Every row comes from one small tree of marks. The marks that hang from a mark follow it in brackets, in alphabetical order. Every link used is in the known rows. Which tree was each row made from?
Known rows
B{E T V{F}}: [-0.554 -1.239 -1.554  0.335  1.816 -9.010  1.570  1.075  1.009  0.551
  2.700  3.057 -3.224  5.685 -2.421  0.490 -5.566 -0.290  3.314 -2.235
  4.173  2.234]
E{B T{F}}: [ 1.114  3.814  2.626 -5.970 -1.308 -0.098  4.244 -0.778 -0.603 -0.914
  5.820  0.899 -3.755 -0.146  1.614  4.484  0.910 -4.684 -0.447 -2.803
  1.673  3.112]
V{B{E T} F}: [ 1.811  0.126  2.846 -2.874 -2.418 -6.355  4.140  2.546  0.276  0.960
  4.703 -0.241 -6.126  2.263 -4.117  0.707 -2.643 -1.047  0.627  1.461
  5.212  5.647]
C{F{V{B}}}: [-2.016 -0.263  2.543 -6.745  2.648 -1.594  0.599  3.124  2.836 -1.313
  1.406  1.517 -1.427 -1.362 -4.564 -0.892 -1.938  0.379  1.800  3.458
  1.643  0.308]
E{B{F{V}}}: [-1.174 -0.083  2.801 -3.404  0.571 -0.690  1.087 -0.331  1.587 -0.878
  4.081  5.195 -1.146 -1.049  2.808  4.321 -0.651 -0.705 -1.233 -1.576
  1.624 -1.126]
C{F{V}}: [-3.511 -1.040  0.314 -5.028  4.221 -0.934 -1.210  1.846  2.635 -3.192
 -0.611  3.514 -0.074 -0.023 -1.890 -0.616 -1.914 -0.734  2.303  0.944
 -0.594 -1.219]
F{V}: [-2.353 -2.108 -0.055 -1.740  2.831  1.286 -0.476 -0.223  1.257 -1.531
 -0.235  1.931  1.504  1.033 -0.993 -1.825 -3.014  1.580 -0.026  2.325
 -2.368 -2.226]
E{B T{F V}}: [ 0.661  5.669  0.793 -6.352 -2.887 -1.645  3.588 -1.562  1.802 -1.121
  5.091  1.981 -2.003  1.126  3.519  2.511  1.932 -2.802 -1.899 -2.018
 -0.208  1.070]
T{V{F}}: [-1.792  1.212 -2.729 -4.206 -2.190 -3.624  0.593  1.037  3.085 -1.852
  0.962  2.597  0.178  2.823  0.587 -3.936 -0.269  0.613  1.631 -1.017
  0.266 -2.698]
B{E F T V}: [ 0.176 -1.544  2.132  3.243  2.162 -8.809 -0.635  0.201  1.507  0.645
  3.529  4.419 -2.958  3.543  0.995  5.432 -5.640 -0.418 -1.237 -3.172
  3.248  3.017]
T{F{B} V}: [-1.949  3.014  2.006 -4.338 -1.474 -3.317 -0.348  0.188 -0.345 -1.452
  2.566  2.136  0.957 -1.582 -2.214  2.050  0.995  2.732  1.014  0.431
  0.431 -1.206]
B{T}: [ 2.428 -2.003 -0.407 -0.006 -1.946 -2.624  1.751 -2.134  1.585 -0.129
  3.051 -2.075 -2.241  1.833 -1.819  1.508 -2.506 -2.303 -2.161 -0.835
 -1.202  2.629]
T{F{B{E}} V}: [-2.147  4.564  3.945 -1.962  0.279 -4.558 -1.105  1.483 -2.636 -0.448
  0.458  4.666  0.008 -1.073 -0.693  3.242  2.240  4.377  2.101  2.110
  2.659  1.107]
V{B{E{T}} F}: [ 1.121  1.484  3.519 -5.226 -2.260 -2.469  4.643  2.397  0.876 -0.327
  3.795  0.199 -6.103  3.058 -0.544 -0.671 -0.743 -1.070  1.343  3.322
  5.417  3.981]
F{B V}: [-1.700 -2.797  2.021 -3.005  0.683  1.008  0.922 -1.562  0.092 -1.455
  1.278  0.685  0.329 -0.068 -3.421  1.169 -0.898  4.041  1.654  4.561
 -0.076 -3.014]
B{F}: [-0.452 -0.428  2.474 -0.707 -0.649 -2.022 -0.903  0.864  1.426 -1.340
  2.433  3.151 -1.068 -1.029  2.000  2.941 -1.421 -1.801 -1.651 -2.696
  1.472  0.145]
C{F{B}}: [-0.407  0.437  2.453 -4.516 -0.359 -2.276  0.523  0.429  0.051 -1.088
  1.247  0.531 -2.231 -2.528 -3.500  3.924  3.201  0.569  4.270  1.336
  3.760  0.217]
E{B{V}}: [ 0.437  1.950 -1.726  0.612  0.789 -2.954  1.779 -0.759 -0.208  3.313
  1.688  1.434 -0.039  0.788  0.856  3.058  0.638  1.555  2.388 -2.514
  3.321 -1.032]
E{B{V} T{F}}: [ 0.006  3.086  0.502 -4.429  1.163 -3.383  3.593 -0.683  0.333  0.224
  5.814  2.112 -2.447  1.778  0.475  4.475 -2.240 -2.656  1.198 -4.070
  2.425  0.952]
B{E F T}: [ 1.303 -0.891  3.999  1.642 -0.205 -5.751 -0.131 -0.203  0.534 -0.485
  3.438  3.326 -4.361  1.387  1.900  5.490 -2.529 -2.361 -2.824 -1.751
  2.466  5.269]
C{F}: [-1.227  1.072  0.511 -3.369  1.644 -2.222 -0.734  1.901  1.279 -1.405
 -0.214  1.696 -1.519 -1.276 -1.070  0.912  1.075 -2.109  2.449 -1.315
  1.692  1.011]
E{B{F T}}: [ 3.562  0.064  2.728 -1.571 -3.905 -4.467  3.354 -2.181  1.598  0.437
  7.393  1.342 -4.847 -0.358  2.072  7.444 -0.288 -4.487 -3.249 -4.556
  2.527  3.627]
E{B{T V{F}}}: [ 1.695 -0.522 -2.972 -2.856 -1.594 -7.861  4.844 -0.979  2.116  1.476
  6.536  0.793 -3.826  4.019 -2.250  2.539 -3.217 -2.432  2.813 -5.022
  4.500  0.540]
V{B{F}}: [ 0.971  0.331  4.387 -2.390 -2.317 -2.581  1.003  2.013  1.667  0.344
  4.467  0.860 -2.390 -2.541 -0.661  2.984 -1.246 -0.402 -2.031 -0.321
  3.532  1.691]

Write each row's tree
[-0.001  1.456  0.673  0.023  0.286 -5.162  0.843  0.067  1.181  1.952
  4.175  4.404 -0.974 -0.323  2.876  5.822 -0.821 -0.061  0.856 -5.147
  4.752 -0.854]
E{B{F V}}
[-2.659 -1.758  2.320 -6.294  2.526 -1.128  0.092  0.494  1.382 -2.794
  0.954  2.478 -0.944 -1.381 -4.264  2.207  0.113  1.878  4.308  3.440
  1.557 -1.884]
C{F{B V}}
[ 0.229 -2.123  2.215 -6.654  0.815 -4.111  2.460  0.988  4.153 -1.833
  4.364 -0.642 -3.494  0.614 -6.370  0.723 -4.389 -1.777 -0.494  2.613
  0.162  2.950]
C{F{V{B{T}}}}
[-0.151 -0.503  4.103 -4.308  2.840 -5.241  1.624  2.158  1.992 -0.740
  2.396  1.827 -4.632  0.987 -4.874  1.613 -3.008 -0.204  0.357  4.561
  2.551  5.355]
C{F{V{B{E T}}}}
[-0.826  3.383  1.595 -0.893  0.606 -7.185 -0.515  0.679  0.062 -0.945
  2.086  3.516 -1.748  2.081  0.034  1.885 -2.199 -0.436 -2.180 -0.846
 -0.764  4.483]
B{E T{F V}}
[-1.302  4.186  2.148 -4.735 -1.210 -3.770  0.408  2.944  0.841 -0.049
  2.791  0.963  0.728 -1.670 -2.396 -0.825 -1.049  1.571 -1.300  0.358
  0.432  1.132]
T{F V{B}}
[-0.782 -1.862  3.948 -3.982  2.682 -4.773  0.934 -0.429  0.546 -2.025
  2.098  2.795 -4.288  0.983 -4.613  4.767 -1.135  1.215  2.648  4.488
  2.713  3.150]
C{F{B{E T} V}}
[ 1.467  0.893  1.292 -2.245 -1.442 -3.491  3.556 -2.171  3.227  0.149
  6.645  2.878 -3.379  2.410  4.572  6.093 -1.754 -2.427 -0.925 -4.226
  3.523 -0.277]
E{B{F V} T}
[-3.181 -0.996  4.292 -0.128  4.181 -1.951 -2.269  1.810  0.534 -1.870
  0.254  7.277 -0.823  0.841  2.675  2.209 -3.138  1.242 -0.839  1.124
  1.363  0.415]
B{E F{V}}
[-1.443  0.999  1.158  1.330  4.667 -8.662 -0.603  1.626 -1.126  0.620
  2.723  3.698 -1.915  2.863 -3.131  3.611 -6.234 -0.775  0.959 -2.988
  2.431  4.568]
B{E T{F} V}
[ 0.500 -0.706 -3.127 -3.965 -4.205 -6.326  2.255 -1.060  4.559 -2.040
  4.239  0.668 -1.955  4.642 -1.079 -2.354 -2.949 -1.453 -0.893 -1.946
 -1.114 -0.148]
B{T{V{F}}}
[-1.382  2.151  1.211 -3.027 -2.160 -5.015  0.828  1.139 -0.553 -0.585
  0.815  3.797 -1.668  2.058 -0.073 -0.111  2.993  4.783  4.145  2.929
  4.563 -0.889]
T{V{F{B{E}}}}
[-2.235 -2.147  1.193 -4.211  2.885 -2.845  0.487 -0.119  1.592 -3.257
  4.425  2.008 -1.068  1.613 -4.717  0.937 -7.513 -2.892 -1.853 -1.017
 -3.104  1.732]
B{T{F{V}}}
[ 2.282 -0.595  0.429  0.014 -1.300 -7.675  2.595 -1.997  2.568  1.647
  7.307  2.502 -3.293  1.474  0.987  7.399 -3.401 -2.448 -1.274 -5.841
  3.602  1.699]
E{B{F T V}}
[ 0.657 -0.824 -0.413  3.985  2.761 -6.828  0.367 -0.622  0.041  1.889
  1.126  1.351 -1.962  4.552 -1.132  2.484 -4.282  1.346  0.564 -0.318
  1.877  2.991]
B{E T V}
[-0.160  3.647  4.804 -0.624 -1.789 -5.348 -0.642  2.533  1.336  1.067
  1.722  4.166 -1.323 -0.525  3.275  2.070  0.911  3.316 -2.562  1.986
  3.557  2.248]
T{V{B{E F}}}
[ 0.318  1.901  6.705 -0.040 -0.249 -3.753  0.067  3.259 -0.646  1.317
  2.244  3.289 -3.332 -1.996  0.997  4.163  0.051  1.071 -1.175  1.263
  5.748  4.283]
V{B{E F}}
[-1.335 -0.152  0.433 -3.113  2.121 -5.305 -0.027  0.603  0.981 -0.132
  1.127  1.895 -0.864 -0.462 -4.372  3.972 -0.079  2.427  6.170 -0.106
  4.805 -1.890]
C{F{B{V}}}
[-3.531  0.754  4.211 -4.315  4.911 -0.245  0.366  1.144 -0.192 -3.554
  1.680  4.836 -2.107  2.970  0.483  0.853 -4.490 -1.355 -0.502  2.274
 -0.723  2.388]
B{E{T{F{V}}}}
[ 2.228 -3.159 -0.427  0.416 -1.247 -5.634  2.311 -3.213  1.258  1.096
  4.637 -2.049 -1.814  2.541 -5.142  4.346 -3.777  2.189  1.493  0.360
  1.550 -0.213]
F{B{T V}}
[ 1.017  1.691  2.340 -2.911 -1.537 -7.531  0.817 -1.037  1.159 -0.665
  1.749  1.985 -3.848  1.156 -1.426  4.513  2.978  2.106  1.732  2.827
  2.510  3.345]
C{F{B{E T{V}}}}
[-1.205 -2.781  3.908 -0.191  2.300 -4.311 -0.513 -0.593  2.097 -2.096
  3.293  5.149 -2.970  2.578  0.959  3.833 -5.552 -0.955 -3.057  0.367
  0.097  2.970]
B{E F{V} T}
[-2.084 -1.112  4.003 -0.659  2.649 -0.208  0.099 -0.046 -2.101 -0.214
 -0.774  3.206 -0.509  0.455 -1.653  2.317  0.322  5.686  2.312  6.243
  2.180 -0.645]
F{B{E} V}
[ 0.735 -2.267  0.103 -2.908  0.333 -7.831  1.659 -1.433  2.511 -0.405
  4.211 -0.303 -3.199  1.303 -6.162  5.315 -2.573  0.261  3.973 -0.692
  3.372  0.809]
C{F{B{T V}}}
[ 1.223 -3.213  1.670 -3.251 -0.847 -1.845  3.216 -0.873  2.971 -0.266
  4.834 -2.428 -2.016  1.741 -5.321 -0.360 -5.517  0.168 -2.894  3.839
 -1.496  1.702]
F{V{B{T}}}
[-0.433 -4.542  1.763 -2.298  0.450 -3.316  0.282 -1.495  4.267 -3.183
  5.435  2.888 -1.941  1.912 -0.664  2.686 -6.867 -2.484 -3.884 -1.251
 -2.230  0.403]
B{F{V} T}
[ 1.553 -1.599  1.524  2.675  0.898 -6.899  1.517 -2.041 -1.370  2.224
  2.496  0.432 -2.903  3.061 -3.467  5.250 -2.385  3.805  2.248  2.058
  3.867  2.169]
F{B{E T V}}
[-1.110  0.554  3.093 -2.487 -0.963 -3.436  1.651  1.832 -2.774 -0.350
  1.232  2.853 -3.438  0.520 -2.200  2.175  2.081  2.481  5.367  2.269
  6.754  0.939]
V{F{B{E}}}
[ 2.679  3.720 -0.724 -3.871 -4.973  0.062  4.423 -3.863  3.039  0.195
  3.394 -0.285 -1.877  3.060  5.644  1.381  3.676 -0.346 -2.462  0.484
 -0.957 -0.607]
E{B T{V}}
[ 2.082  1.430 -1.137 -1.763 -0.865 -1.526  4.331 -3.003  1.789  1.711
  3.880 -0.327 -2.380  3.607  2.622  3.139 -0.260 -0.552  0.659 -1.550
  2.258 -0.572]
E{B{V} T}
[ 1.965  1.358  7.021 -2.423 -1.935 -2.208  2.517  1.222  1.331 -0.296
  4.736  1.819 -5.819  0.818  2.916  4.313 -0.856 -1.104 -2.998  2.395
  4.418  4.854]
V{B{E{T} F}}
[ 1.219  4.259  0.024 -3.928 -2.940 -5.648  2.745 -1.447  1.098  0.149
  6.013  1.560 -1.874  0.397  0.198  3.698  0.162 -2.628 -2.436 -3.619
 -0.463  2.927]
E{B{T{F V}}}
[-2.836  1.235  4.441 -4.519  4.592 -2.634 -0.145  4.437  0.502 -0.367
 -0.871  3.960 -2.318 -1.000 -3.071  0.151 -0.458  2.124  2.595  5.042
  4.042  2.800]
C{F{V{B{E}}}}
[-0.537  2.178 -0.509 -5.684 -3.866 -4.395  2.313  2.582  3.282 -0.118
  2.943  0.284 -0.921  1.245 -1.931 -3.975 -0.404  1.933  0.867  1.382
  2.102 -1.233]
T{V{B F}}
